Each row was made from one path, in order. Every step used is in the known rows, and no mark comes twice. Write each row's path.
In the rows, zero is written as 128.
Known rows
sapi ramiz boguv: [150 118 135 137 118  85 156 147 136 138 132 107 174 159 131 127 141 159
 114 134  91 160 197 125 118 149 121 121 142  70 112 137 139]
vibel duvu: [133 140 155 135 142 115 146 180 153 106 135 127 130 106 134 151 104 124
 101 130 181 111 185 103 112 117 127 130 102 129 124 145  89]
bupam duvu loruru: [ 81 135 150 125 164 106 118 136 168 116 137 107 108 117 119 147 160 105
 182 107 126 109  95  99 114 126 119 146 150 118 108 168 146]
bupam duvu punel boguv sapi ramiz: [ 79 106 136  51 133 118 129  62 118 168 110 144 155  79 109 108 136 109
 123 103  87 132 154 178 104 148 148 110 192 128 101 198 128]
ramiz sapi: [131 128 174 160 102 111 118 166 154 139 124 154 170 137 129 115 113 142
 102 120 137 165 131 127 133 108 142 143 109 132 137 128  91]
ramiz sapi boguv: [117 162 158 177 105 137  99 210 165 133 141 118 161 114 122 140 101 175
 114 138 103 162 131 136 117  90 130 152 103 135 120 143  77]
sapi ramiz duvu punel: [123 110 138 105 133 101 150  99 114 121 126 175 154 131 182 155  88  69
  74 134 122  64 115 174  94 102 154 125 176 125 152 137 154]
vapena duvu mipi: [147 137 129 169 130 103 104 119  91  83 138 105 110 103  89 159 105  81
  96 135 181 120 132  88 153 127 125 156 105 208 129 118 161]
bupam duvu: [ 75 121 154 115 150  75 141 162 159 136 119 118 145 122 123 102 129 117
 133 106 103 111 126 118 124 129 117 136 145 106 121 170 133]
loruru duvu bupam: [ 97 139  99 174 138 149 162 147 138 171  94 121 137 161 168  78 113 101
 125 135 159 147 154 102 137 116 102 129 103 139 103  76 123]
ramiz duvu: [113 128 133 124 137 109 142 170 145 102 111 148 148 149 170 126 110  98
  87 141 130 108 108 129 119 103 128 119 131 106 147 127 135]
ramiz sapi boguv duvu: [119 142 149 147  94 146  90 171 145 149 132 135 134 118 117 116 117 208
 151 104  97 157  85 140 139 119 139 151  83 116 142 154  77]
sapi ramiz: [147 100 159 140 137  78 152 140 148 157 129 131 140 141 119 139 119 114
 119 130  98 112 163 131 124 131 143 141 144 111 114 138 111]
loruru duvu punel: [ 97 116 115 129 153 159 159 120 108 162 123 135 147  84 207 108 125  88
 103 139 179 125 168 134 111  79 146 134 104 132 126  87 135]
sapi ramiz boguv duvu mipi: [181 125 108 141 108 101 137  92 113 145 157  79 111 197  94 140 163 188
 176 105 102 135 126 116 133 182 116 126 132 103 141 142 170]
boguv sapi ramiz: [149 105 131 107 113  92 152  94 132 168 143 114 138 122  71 134 151 140
 152 127 105 135 197 135 129 131 146 126 148 120  84 169  96]
bupam duvu sapi: [ 93 100 170 126 135 111 136 140 159 134 114 115 123 180  79  94 143 117
 180 112 105 102 105 127 125 135 100 128 168 136 145 156 121]
boguv sapi: [135 128 108 107 127 115 138 126 129 143 141 105 138 106  95 113 152 145
 142 138 142 157 193 114 138 116 135 123 112 119  92 146  99]
loruru duvu punel boguv sapi ramiz: [110 100 115  79 131 179 151  48 110 207  95 154 161  75 161  97 139 125
 112 137 135 175 187 170 104 115 157 107 143 133 101 127 103]
punel duvu: [124 147 139 132 148 106 143 158 122 113 145 174 131  87 179 147 134 114
 122 153 159 112 169 100 147 131 132 124 103 102 110  96 144]
vibel duvu punel boguv: [115 141 142  98 152 162 129 143 121  93 112 158 135  54 179 149  93 103
  45 140 197 144 169 136 100 121 136 121 119 144 147 126 113]
duvu mipi: [156 142 129 171 149 114 127 140 137 110 150  81 105 148 102 155 128 114
 132 139 154 125 132  93 126 123 120 149 113 157 147 120 148]
ramiz duvu bupam: [108 156  94 155 124 115 147 154 133 107 106 147 138 185 169 103  89  71
  86 131 142 103 101 124 130 122  95 118 141 132 143 102 144]
boguv duvu loruru: [132 119 118 118 147 142 107 101 128 117 140 124  75 113 126 138 170 139
 190 108 145 121  83 101 151 134 145 142 108 111 124 129 131]
sapi boguv duvu: [121 136 109 125 130 141 111 167 136 137 143  90 101 106 108 126 131 178
 157 124  93 126 108 125 135 127 131 136  83 100 118 144 104]
duvu punel boguv sapi ramiz: [133 109 124  72 124 136 131  56 108 154 119 148 148  71 112 129 135 116
  95 137 115 159 184 173 113 132 159 111 157 139 107 141 113]
boguv sapi ramiz duvu bupam: [133 142  85 125  99 110 156  95 135 143 117 146 141 183 105 114 108  93
 135 125 114  97 140 145 126 142 113 101 176 141 101 150 128]
punel boguv: [122 122 148 125 149 125 120 152 149 132  92 133 147 107 150  91 133 128
  77 152 116 182 137 117 138 134 132 126 111 106 126  99 116]
boguv sapi ramiz duvu punel: [127 119 104  74 110 112 152  73 100 135 144 159 155 106 141 147 113  87
 107 127 134  85 157 180  97 109 158 105 179 137 119 173 137]
bupam duvu sapi boguv: [ 80 129 164 136 136 144 117 179 183 126 137  76 116 161  66 124 130 147
 200 130  84 101 105 130 105 124  94 129 155 138 126 167 110]
vapena duvu: [119 110 142 135 121  98 116 133  96 101 118 139 141  77 117 131 110  86
  76 135 158 134 148 108 161 121 137 143 101 166 114 121 132]
vibel duvu mipi: [158 158 138 162 150 123 133 156 147  87 159 100  99 137  98 191 100 119
 124 130 202 105 165  83 100 123 119 140 106 165 136 142 124]

Which path is each row?
[109 126  98 106 131 165 110 138  96 119 156 113 103  66 139 139 128 151
 135 128 120 100 112 153 119 100 145 138  91 117 133 132 127] | sapi boguv duvu punel
[117 155  76 154 119 151 118 159 123 137 130  83  95 141 108 107 111 158
 162 122  98 116  97 121 151 137 100 133  94 124 103 114 117] | sapi boguv duvu bupam
[114 120 130 104 153 149 121 124 105 113 108 145 147  69 178 111 123  97
  52 151 140 160 141 147 122 108 142 125 127 131 144  85 140] | duvu punel boguv
[122  99 102  88 130 127 129 110  81 132 136 141 106  86 166 113 140 122
 125 107 157  99 114 147 145 115 155 141 108 120 149 112 134] | boguv duvu punel
[124 122 127 102 155 169  94  92 137 125 108 137  85 101 143 115 174 153
 162 118 126 165  64 108 152 154 142 132 112 105 134 109 130] | punel boguv duvu loruru
[157 168 131 164 158 111 131 135 121 101 167 134  99 118 139 181 130 109
 145 148 177 106 146  82 135 134 118 131 108 145 132  86 169] | punel duvu mipi
[109 122 100  73 111 162 100  65  52 104 103 157 154   4 123 120 123  89
  51 140 172 183 171 141 152 118 153 120 119 193 106 132 136] | vapena duvu punel boguv sapi
[116 169 108 160 137 111 144 151 117 118 134 159 123 133 163 134 109  89
 126 149 171 109 154  99 157 146 101 121 115 135 104  60 149] | punel duvu bupam
[138 134 149 164 129 171 124 181 167 114 143  79 111 155  71 141 128 155
 168 159 114 129 135 120 113 100 111 132 122 146 135 113 103] | duvu sapi boguv
[127 137 117 155 116  90 157 125 135 132  99 159 141 197 145 123  78  73
  96 127 103  79 101 145 117 143 111 120 169 134 130 116 137] | sapi ramiz duvu bupam
[156 125 119 132 137 153  96  94 120 127 116 115  83 139 115 102 147 161
 129 114 127 156  72 112 148 162 128 128  96 133 165 104 141] | punel boguv duvu mipi
[172 100 161 142 107 120 156 123 145 140 133 104 152 217  90 126 155 168
 162 140  94 150 173 132 118 148 108 112 170 103 138 116 131] | duvu sapi ramiz boguv
[110 142 130 130  99 168  84 147 106 131 148 145 134  83 147 134 105 174
 133 104 123 127  87 165 123  98 152 150  98 137 149 147  99] | ramiz sapi boguv duvu punel
[ 64 122 127  97 149  95 136 131 119 123 134 130 143  90 154 117 126  88
 112 108 130  93 133 147 112 110 131 138 154 132 135 160 160] | bupam duvu punel
[155 105 117 116 100 149 133 127 114 132 130 107 122 201 102  83 179 198
 185 116 120 158 126 116 159 149 101 105 119  90 163 108 130] | ramiz boguv duvu sapi
[146 155 107 159 140 151 102 141 131 123 168  59  73 135  79 156 130 177
 180 124 116 115  90 106 124 129 121 142  86 135 125 147 135] | sapi boguv duvu mipi
[127 157 143 141 174 137 122 127 136  95 162 158  98  73 169 189 156 106
 172 150 179 110 140  83 136 120 130 133 120 119 105  97 151] | punel duvu loruru
[152 166 134 180  97 161  79 155 144 133 162 102 106 146  86 150 113 201
 169 101 114 144  62 125 131 119 129 159  87 157 147 154 106] | ramiz sapi boguv duvu mipi
[124 143  94 107 101 136 140  78 137 152  81 157 149 172 123  86 110 101
  94 132  96 148 122 160 122 160 109  87 176 130 114 133 119] | punel boguv sapi ramiz duvu bupam
[172 124 165 139 110 118 164 124 133 126 150 151 148 184 131 151 155 160
 173 152 120 129 183 119 131 158 105  96 163  96 124  92 148] | punel duvu sapi ramiz boguv
[121 141 126 129 155 141 123 130 154  83 131 146 117 137 170 165 134  88
 133 134 149 105  89 111 110 104 129 132 140 118 141 127 147] | ramiz duvu loruru
[132 109 156 126 130  80 154 133 154 137 109 165 153 164 154 136  97  90
  93 133 100  86 113 151 108 124 139 122 158 103 137 150 127] | sapi ramiz duvu
[115 110 144  90 136 129 138  92 121 123  89 196 160 112 197 127  93  73
  40 138 110 109 101 188  87 122 151 110 174 120 164 120 153] | sapi ramiz duvu punel boguv
[158 127 110 144 135 117 115 107 114 128 151  98  77 154 100 132 150 145
 163 105 143 110  86 101 150 141 132 140  97 139 151 130 146] | boguv duvu mipi
[103 114 132 108 135 141  98 102  65  88  96 171 149  18 162 126  95  63
  18 150 172 159 132 143 146 120 151 137 117 185 133 100 150] | vapena duvu punel boguv
[155  99 122 110 104  87 148 119 119 158 130 116 145 164 127 109 158 199
 147 104  84 144 152 132 148 171 132 116 129  58 116 140 137] | sapi ramiz boguv duvu
[159 132 143 156 131  90 144 106 144 118 136 124 121 198 121 172 100  94
 109 128 113  77  89 132  93 132 129 129 160 150 155 149 161] | sapi ramiz duvu mipi
[121 145 113 129 149 172  90 136 144 113 158  91  72  95 106 168 153 174
 212 124 106 122  75 106 124 120 131 148  95 108 103 140 122] | sapi boguv duvu loruru
[147 127  78 140  95  93 149 110 110 156 123 108 139 199 118  93 143 167
 158  99  88 139 141 129 159 193  96 113 139  89 109 121 145] | sapi ramiz boguv duvu bupam
[137 132 130  84 133 158 118  56 163 125 107 160 129 122 122 148 149 115
 148 138 105 146 108 146 105 130 145 104 181 118 113 159 125] | punel boguv sapi ramiz duvu loruru
[128 137 144 145 123 177 125 181 161 100 129 116 124 177 114 144 100 130
 143 154 112  98  85 137  95  88 103 115 145 135 162 124 121] | ramiz duvu sapi boguv
[163  84 183 152 123 112 151 104 152 150 122 130 118 193  74 130 134 118
 160 132  99 109 130 138 120 134 132 133 168 144 147 121 102] | duvu sapi ramiz
[140  94 164 144 104 125 118 115  99  94 110 136 120 126  81 131 119  90
 117 142 172 124 124 108 157 123 124 140 128 193 143 102 117] | vapena duvu sapi
[117 127 100  70 133 170 121  95  99 133 122 131 141  53 140 102 145 122
  87 148 152 183 182 146 127 111 144 111 130 143 115 124 116] | duvu punel boguv sapi
[166 144  87 135 119 129 123 131 102 121 156  70 112 176 116 121 166 191
 164 113 137 159 125  95 148 162 108 125  98 103 144 123 171] | ramiz boguv duvu mipi
[125 102 129  99 135 135 112 117 126 146  83 151 112 116 146  73 154 167
 106 117 100 168  90 133 164 155 137 121  96  91 150 105 113] | punel boguv duvu
[115 168 106 176  83 149  93 167 139 147 123 124 123 153 111 102  97 173
 152 102  99 145  73 138 146 137 109 144  94 150 127 126  90] | ramiz sapi boguv duvu bupam
